What can hang from each mark
P: J
Y: N U
X: D U Y
U: X Y
N: C
K: D
D: J K U Y
J: D N P U

Each row was made from one small tree. The marks that hang from a mark follow it in brackets, in alphabetical order. Every link used is in the known rows. Write each row's tree.
Known rows
P[J[N U[X[D] Y]]]: [-3.315  4.050  1.386 -0.329  0.364  0.971 -3.443 -0.171 -0.996 -1.364
 -1.762  1.617 -0.258  0.422  1.954 -1.002  1.964  0.104 -0.654  0.017
  3.322 -1.404 -0.454  0.381 -0.292 -0.273  2.259 -1.015 -0.566 -3.455]
X[D[J[N[C] P] K] U Y]: [-0.109 -4.384 -2.989  1.423 -0.204 -0.958 -2.231  1.077  3.171 -0.557
 -5.465 -1.076  0.945  0.034 -2.581  0.229 -2.395  1.061  0.975  2.962
 -6.671 -2.619 -1.022 -1.324 -0.382  0.392 -2.744  1.893  4.420  1.786]
P[J[D]]: [ 1.387  0.304 -0.274  1.435  1.477  0.749 -0.911  0.050 -1.722 -1.832
 -0.320  1.155 -1.277 -1.573  1.060  1.007  0.487 -2.050 -0.022  0.169
  1.106  0.843  0.670  1.200 -0.801 -0.120  1.956 -1.019 -4.585 -2.256]
J[D N P U]: [-3.131  1.138 -0.186  1.324 -5.275  3.531 -1.715 -1.725  4.309  0.135
  0.903  1.354  0.250 -0.475  3.341 -0.968 -0.657  1.002  0.367  4.743
  3.057  3.315  1.595  0.288 -0.134  0.895  2.457  0.749 -1.176 -6.695]
D[K Y[N U]]: [ 2.829 -4.236  0.073 -0.616  1.943  1.051  5.414 -0.674 -3.620  0.462
  1.119  0.775  1.045 -0.011 -0.466  0.670 -0.200 -1.183  1.259 -1.451
 -1.351  3.911  0.403 -0.513  0.343 -1.194 -0.685 -2.097  6.059  6.604]
N[C]: [ 2.843 -0.036 -0.123 -1.033  1.717 -0.845 -3.443 -0.854 -0.265 -2.446
 -0.844 -0.226 -2.739 -0.549  0.888  0.648 -0.179 -1.459 -3.440 -3.187
  3.915  0.182  0.006  2.954  0.805  1.587 -1.534 -1.486 -2.160 -2.109]
X[D U]: [ 2.833 -2.426 -1.099  1.725  2.480 -1.939 -0.271  2.216  0.657 -2.548
 -2.814 -1.910 -2.624 -0.954 -2.000  1.228 -1.300 -1.998 -0.237 -0.036
  0.080 -3.531 -5.383  1.132 -0.452  1.105 -0.467  0.011  0.167 -0.359]
K[D]: [ 2.075  2.055  0.574  0.715  1.128  0.531 -0.751 -0.134 -1.942 -2.083
  2.476  0.111 -2.363 -1.232  0.142  0.379 -0.387 -1.590 -1.500 -3.125
  4.203 -0.065 -2.186  1.272  0.038  0.397  2.901 -1.584 -4.127 -2.791]
P[J[D N[C] U]]: [-0.258  1.402  0.048 -0.263 -1.080  1.439 -3.933 -1.295  1.302 -0.807
 -0.581  2.274  0.017 -0.446  1.132 -0.407  0.054 -0.600 -0.906  1.313
  2.843  2.517  0.630  1.117 -0.234  0.614  1.296 -0.942 -2.146 -5.601]
Y[N[C] U[X[D[J[P] K]]]]: [ 0.066 -0.510  1.656 -2.692  1.099 -2.722 -1.560  1.702 -2.944  0.365
  1.547 -0.549  1.246 -0.144 -1.711 -1.410 -1.176 -0.363  0.609  0.957
 -0.494 -3.532 -0.648  1.544  0.930 -2.121  1.644 -0.750 -0.017 -2.188]
X[D[J[N] K] U Y]: [ 0.620 -3.752 -2.453  2.114  0.738 -1.231 -0.965  1.333  2.412 -0.590
 -4.884 -1.075  0.831 -0.019 -3.217  0.737 -2.201  1.086  0.850  1.777
 -6.372 -2.861 -2.529 -1.968 -0.911  0.258 -3.766  0.890  4.377  2.841]
D[J[P] K Y[N U[X]]]: [-2.259 -2.883  0.056 -1.152 -0.160  1.026  4.235 -0.166 -1.636  2.589
  2.715  0.852  3.099  0.197 -0.456  0.099 -0.230  1.377  3.365  1.678
 -5.019  1.452  4.298 -1.801 -0.351 -1.904  2.175  0.779  3.941  4.029]
X[U]: [ 2.111 -2.711 -0.490  1.263  3.164 -0.708  0.704  0.222  0.669 -2.621
 -2.322 -1.187 -2.643 -0.633 -0.759  1.789 -1.171 -1.590 -0.144 -1.033
  2.318 -2.690 -3.658  2.402 -0.259  1.509 -1.181 -0.912  2.680 -1.824]
U[X[Y[N]]]: [ 0.239  4.353  0.576  0.233  1.865 -0.034 -3.850  0.489 -3.244 -1.299
 -4.006 -1.204 -1.027  0.729  1.601 -0.431  1.800  1.000 -3.072 -1.895
  1.810 -4.457 -0.783 -0.347 -0.196 -0.360 -2.231 -0.845  0.258  3.150]
J[D[U[X Y]] N[C] P]: [-3.012  1.445  0.216 -1.481 -4.537  0.449 -0.592 -1.705  3.384  1.433
  0.446 -0.182  0.912  0.812  2.172 -1.816  0.494  0.389  0.731  3.044
  2.173  2.156  2.900  1.866  1.671  0.421  0.819  1.987 -0.970 -2.865]
K[D[J[N P] U[X] Y]]: [-1.460  2.515  0.034 -0.897 -2.049  1.090  0.489 -0.724  0.927  2.515
  2.727 -0.105  1.125  0.507 -0.737 -0.339  0.637 -0.033  0.799 -0.989
  2.413  2.282  0.874 -1.148  0.373  0.511  4.323  2.033 -0.198 -0.261]
U[X[D[J] Y[N[C]]]]: [ 0.076  4.558  0.091 -0.251  0.909 -1.493 -5.756  1.744 -1.842 -0.447
 -3.179 -1.486 -0.326  0.477 -0.156 -0.861  1.049  1.513 -3.026 -0.934
 -1.200 -5.259 -0.742 -1.450 -0.488 -0.473 -1.566  0.482 -2.637  2.715]
P[J[D[K] N[C] U[X Y]]]: [-2.647  2.683  0.891 -1.173 -0.869  1.212 -1.587 -1.181 -0.244 -0.071
 -0.295  2.525  1.007  0.950  1.634 -1.427  1.486  1.491 -0.142  1.196
  0.258  0.358  2.007  0.706  0.012 -0.928 -0.113 -1.027 -1.412 -2.941]
U[X[D[J[P] K]] Y[N[C]]]: [-3.485  4.549  2.774 -2.326  0.865 -1.662 -1.134  0.532 -2.487 -0.398
  1.868 -0.443  0.164  0.818  1.616 -2.344  1.386  2.214 -0.216 -0.677
 -3.124 -5.320  1.185 -0.181  0.173 -1.902  0.494  0.202 -3.549  2.115]
J[N U]: [-1.757  2.022  1.350  0.322 -1.264  1.867 -2.692 -1.835  2.188 -1.134
 -0.168  1.267 -0.819  0.192  2.196 -0.240 -0.041  0.473 -1.938 -0.456
  6.214  1.886 -1.580  0.711 -0.059  1.586 -0.213 -1.838  2.084 -5.001]
J[U[Y]]: [-0.431  2.319  1.405  0.955  1.102  1.551  0.068 -0.806 -0.572 -1.992
  1.315  0.599 -2.550 -0.227  2.526  0.575  0.938  0.236 -1.549 -2.687
  4.706 -1.052 -0.701  0.728 -0.248  0.806 -0.306 -1.899 -0.752 -4.298]
X[D[J] U Y]: [ 2.401 -2.257 -2.877  2.860  1.577 -1.505 -3.054  2.483  2.203 -1.409
 -5.154 -2.182 -1.040 -0.975 -3.501  1.629 -2.021 -0.201 -0.261  0.742
 -3.841 -4.492 -3.541 -1.688 -1.211  1.147 -2.276  1.381  1.710  0.771]
Y[U[X[D[J[P]]]]]: [-0.962 -0.101 -0.198  0.550  0.634 -1.869  0.477  3.442 -2.476 -0.256
  0.089 -1.107 -0.418 -0.554 -1.776  0.595  0.455 -0.623  0.801  0.518
  1.846 -4.636 -0.739  1.316  0.304 -1.333  2.262 -0.461 -1.197 -3.514]
U[Y]: [-0.330  1.865  1.480  0.831  1.959  0.360  1.254 -0.604 -1.448 -2.899
  1.455 -0.179 -2.981 -0.915  2.218  0.723  0.910 -0.976 -0.786 -3.418
  3.275 -1.371 -0.284  1.590  0.118  0.501  0.246 -1.984 -1.739 -0.857]

Which tree is each row?
[ 3.228  1.248  0.733 -2.634  1.448 -0.323  0.760 -1.203 -1.863  2.246
 -1.214 -1.291  0.320  1.750  0.339 -0.120  2.040 -1.429 -1.600 -3.411
  3.478  2.680 -0.384 -0.351  1.155  0.834 -1.611  0.838  4.112  6.474] -> D[U[X] Y[N[C]]]
[-2.396 -4.535  0.735 -0.065  0.977 -0.689  6.188 -1.540 -0.275  2.178
  3.109  0.397  1.793  0.354  1.079  0.966 -0.289  0.033  3.509  0.093
 -3.058  1.868  4.245  0.411  0.219 -0.747 -0.718  1.314  0.410 -0.717] -> D[J[P] K U]
[ 2.978 -0.369  0.053 -0.630  0.503 -1.446 -0.337  0.538  0.457  1.461
  1.405 -1.111  0.127 -0.557 -1.537  0.593 -0.448 -1.883 -0.382 -1.606
 -0.638  2.547 -1.130 -1.773 -0.175  0.984  0.654  1.507 -1.329  3.208] -> X[D[J U Y[N[C]]]]
[ 0.593  4.158 -0.873  1.320  1.159 -0.828 -3.938  2.444 -2.924 -1.381
 -5.209 -1.799 -1.611  0.673  0.539 -0.133  2.360  0.817 -3.426 -1.581
  0.713 -5.362 -1.463 -0.981 -0.251 -0.325 -2.277 -0.085 -1.965  3.796] -> U[X[D Y]]
[-2.356  2.571  0.834  0.288 -1.905  1.626 -2.332 -0.936  1.613 -0.297
  4.155  1.101 -0.246 -1.069  0.383 -0.413 -1.288  0.415  0.164 -0.018
  2.919  0.614 -0.005  0.039 -0.439  0.547  5.179  0.188 -3.657 -7.123] -> K[D[J[N P U]]]
[ 0.958 -1.974 -0.422  0.178 -2.691  1.437  5.146 -2.236  1.955  2.515
  1.303  0.844  1.899  0.812  0.187  0.107  0.302 -0.132  1.229  0.798
 -0.202  7.367  1.158 -0.873  0.491  0.380 -2.645 -0.059  3.033  4.819] -> J[D[K U Y] N]
[ 1.037  0.906  2.138 -0.986  2.016 -2.252 -0.536  2.399 -4.245 -0.519
  1.045 -1.075  0.141 -0.591 -1.469 -0.755 -0.557 -1.379  0.297 -0.023
  2.307 -3.995 -3.496  1.108  0.392 -1.908  2.012 -1.786  0.241 -1.260] -> Y[N U[X[D]]]
[-1.148  0.474  0.696 -1.345 -0.057 -0.172  0.333 -1.370 -0.584  0.457
 -0.361  1.658  1.267  0.691  0.829 -0.883  1.117 -0.449  0.821  0.613
 -0.079  1.946  1.937  1.437  0.628 -0.789 -0.476 -0.518 -0.886 -0.753] -> P[J[D[K U[X Y]] N[C]]]
[ 0.509  0.055  0.844  0.438  0.316 -0.532  6.452 -0.349 -1.885  1.295
  2.373 -0.206  0.171  0.850  0.889  0.139  1.563  0.680  1.176 -0.761
 -1.369  0.162  1.426  0.449  0.344 -1.359 -3.416 -0.453 -2.509  2.329] -> J[D[K U[X Y]]]
[-3.942 -2.021 -0.704 -0.110 -2.647  3.495  2.381 -2.419  2.788  2.190
  1.689  2.230  2.455  0.656  1.680  0.240  0.069  2.507  1.741  1.713
 -2.987  5.269  4.988 -2.507 -0.746  0.391  0.832  1.057  4.407  1.955] -> D[J[N P U] K Y]
[ 1.071 -0.995 -0.201  1.171  1.740  0.738  1.117 -0.282 -2.503 -1.426
 -0.048  1.665 -0.509 -1.087  1.212  0.797  0.552 -1.441  0.694  0.356
 -1.056  1.272  1.542  1.020 -0.711 -0.858  0.722 -1.349 -3.736 -0.602] -> P[J[D[K]]]
[ 1.991  0.196  0.661  0.913  1.573 -1.848  1.727  1.244 -1.431 -0.982
  0.358 -1.461 -1.979 -0.515  0.152  0.534  0.727 -2.525 -0.456 -2.482
  2.049 -0.520 -2.591  0.460  0.469  0.337 -0.224 -0.117 -2.639  0.794] -> X[D[U[Y]]]
[-3.686  1.647 -1.099 -0.690 -5.425  2.725 -2.878 -1.656  2.925  1.520
 -2.390  1.422  2.059  1.914  2.853 -2.442  0.689  3.958 -0.880  4.739
 -1.030  1.061  4.057 -0.278  0.707 -0.483 -2.028  1.197  0.979 -2.461] -> J[D[K] N[C] P U[X[Y]]]
[ 0.382  1.585  0.023 -1.352 -1.017  0.805 -1.385  0.246 -0.657  1.000
  3.851  0.174  0.550 -0.885 -1.771 -0.364 -0.979 -0.410  0.570 -0.608
  1.117  0.634  0.562 -0.489  0.105 -0.299  5.847  0.762 -1.540 -1.937] -> K[D[J[P] Y[N[C] U[X]]]]
[-4.327  0.366  0.637  0.559 -1.617  0.853 -2.279 -1.263  3.152 -0.546
  1.995  0.653  0.101 -1.320  1.587  0.401 -1.234  0.340  0.896  1.591
  1.030  0.856  2.462  0.540 -0.642  1.109  3.372  0.702 -1.630 -4.806] -> D[J[N P]]
[-2.497 -1.974 -1.580  0.399 -4.786  2.722  3.285 -0.727  1.740  1.680
  0.124  0.985  2.198  0.273  1.210 -0.788  0.187  0.827  2.461  4.778
 -1.516  4.557  3.542 -0.272  0.601 -0.829  1.718  0.863  2.838  2.194] -> J[D[K Y[U[X]]] N P]
[ 2.361 -2.458  0.248  0.780  2.074 -1.943  3.697  0.940 -2.491 -0.251
 -0.087 -0.784 -0.731  0.055  0.064  0.523  0.505 -1.861  0.026 -1.811
 -0.788  0.662 -1.644  0.272  0.451 -0.536 -2.192 -0.458 -1.371  3.073] -> X[D[K U]]
[-0.142 -4.601 -2.205  0.038 -0.455 -0.565  1.079  0.657  3.483  0.373
 -1.933 -0.534  0.768  0.092 -2.450  0.455 -1.699  0.199  1.886  2.489
 -5.319  0.447 -0.873 -0.929 -0.374  0.843 -0.018  2.069  3.893  3.073] -> X[D[J[N[C] P] K Y] U]
[ 2.100  0.828 -0.134 -0.013  0.047  0.599  1.932 -0.581  0.006  1.659
  4.022 -0.129 -0.142 -0.467 -1.729  1.108 -0.119 -1.380  0.354 -3.293
  2.408  3.149 -0.364 -1.097 -0.067  0.911  3.008  0.837 -1.500 -0.169] -> K[D[J U Y]]
[ 4.153 -0.906 -1.167  1.378 -0.713  0.966  3.899 -0.434  0.410  1.397
  1.195 -0.657 -0.773 -0.395 -0.089  1.614  0.754 -1.732 -0.079 -1.048
  1.713  4.592  0.344 -0.560 -0.019  1.045 -1.340  0.481 -1.154  3.013] -> J[D[U Y]]
[ 2.068 -2.504 -0.371 -0.488  0.651 -1.185  1.459  1.287 -1.083  0.772
  2.071  0.058  0.930 -0.775 -2.313  0.352 -1.056 -0.587  0.688 -0.308
 -4.141  1.495 -0.071 -1.627 -0.363 -0.769  0.512 -0.122 -0.320  3.799] -> X[D[J K Y[N[C] U]]]
[ 4.191 -2.360 -1.218  0.359  2.914 -0.428 -4.294 -0.609  0.778 -2.356
 -5.834 -1.595 -1.294 -0.295 -1.329  0.641 -2.389 -1.004 -1.646 -0.727
 -0.087 -2.646 -3.543  0.784  0.060  1.448 -3.564 -0.432  6.022  1.080] -> X[U Y[N[C]]]
[-0.145  0.232  0.056  0.473  1.262 -2.283  0.596  3.539 -2.702 -0.264
  0.379 -1.060 -0.524 -0.485 -2.470  0.794  0.500 -0.564  0.273 -0.414
  2.126 -4.751 -1.534  1.155  0.186 -1.278  1.228 -1.068 -1.298 -3.012] -> Y[U[X[D[J]]]]
[ 2.524  0.355  1.190 -0.361  1.599 -2.225  0.166  0.686 -1.383 -0.837
  0.741 -1.400 -1.615 -0.478  0.064 -0.141  0.104 -2.527 -0.846 -2.458
  1.730 -0.192 -2.670  0.709  0.740  0.323 -0.269 -0.119 -2.508  0.771] -> X[D[U[Y[N[C]]]]]
[ 1.784 -4.392 -1.947  1.165  1.696 -1.058  3.047  1.561  1.437  0.069
 -1.164 -0.882 -0.120 -0.234 -3.180  1.538 -1.201 -0.061  1.607  0.498
 -5.489 -0.855 -2.139 -1.509 -1.092  0.490 -1.170  1.096  2.475  4.369] -> X[D[J K Y] U]
[-3.282  3.839  1.396 -1.678 -3.523  1.275 -0.030 -1.754  2.065  1.243
  1.750  1.822  1.279  2.106  1.657 -2.316  1.279  4.196 -1.071  1.253
  0.239  0.243  1.874  0.147  0.542 -0.645 -3.474 -1.061 -0.662 -2.199] -> J[D[K] N[C] U[X Y]]
[ 2.449 -2.261  0.174 -0.967  0.925 -1.453  2.504  0.047 -0.602  1.995
  1.876 -0.365  1.204  0.118 -1.323  0.220 -0.341 -0.949  0.624 -1.322
 -3.691  3.127  0.095 -1.994 -0.060 -0.123 -1.036  1.029 -0.062  5.536] -> X[D[J K U Y[N[C]]]]
[-5.123  0.473  1.802 -1.280 -0.052  0.758  1.397 -1.445 -0.370  0.834
  3.370  1.526  1.416  0.770  2.474 -0.945  0.241  3.521  1.502  0.832
 -3.863 -2.101  4.806 -0.342 -0.473 -1.440  0.091  0.338 -1.258 -2.489] -> D[J[P U[X Y[N[C]]]] K]
[-0.912  4.573 -0.392 -0.509 -4.102  1.513 -5.322 -0.950  3.282  0.947
 -1.975  0.778  0.637  1.457  0.768 -1.547  0.714  3.196 -3.265  1.682
  2.778  0.181  0.361 -0.485  0.193  0.813 -3.276 -0.186 -0.498 -3.347] -> J[D N[C] U[X[Y]]]
[ 0.949 -4.068 -1.815  0.002  0.396 -1.137  1.225  0.769  3.153  0.363
 -1.492 -0.498  0.626  0.165 -3.387  0.737 -1.640  0.314  1.197  1.081
 -4.929  0.317 -1.992 -1.143 -0.569  0.914 -1.541  1.164  3.798  3.724] -> X[D[J[N[C]] K Y] U]
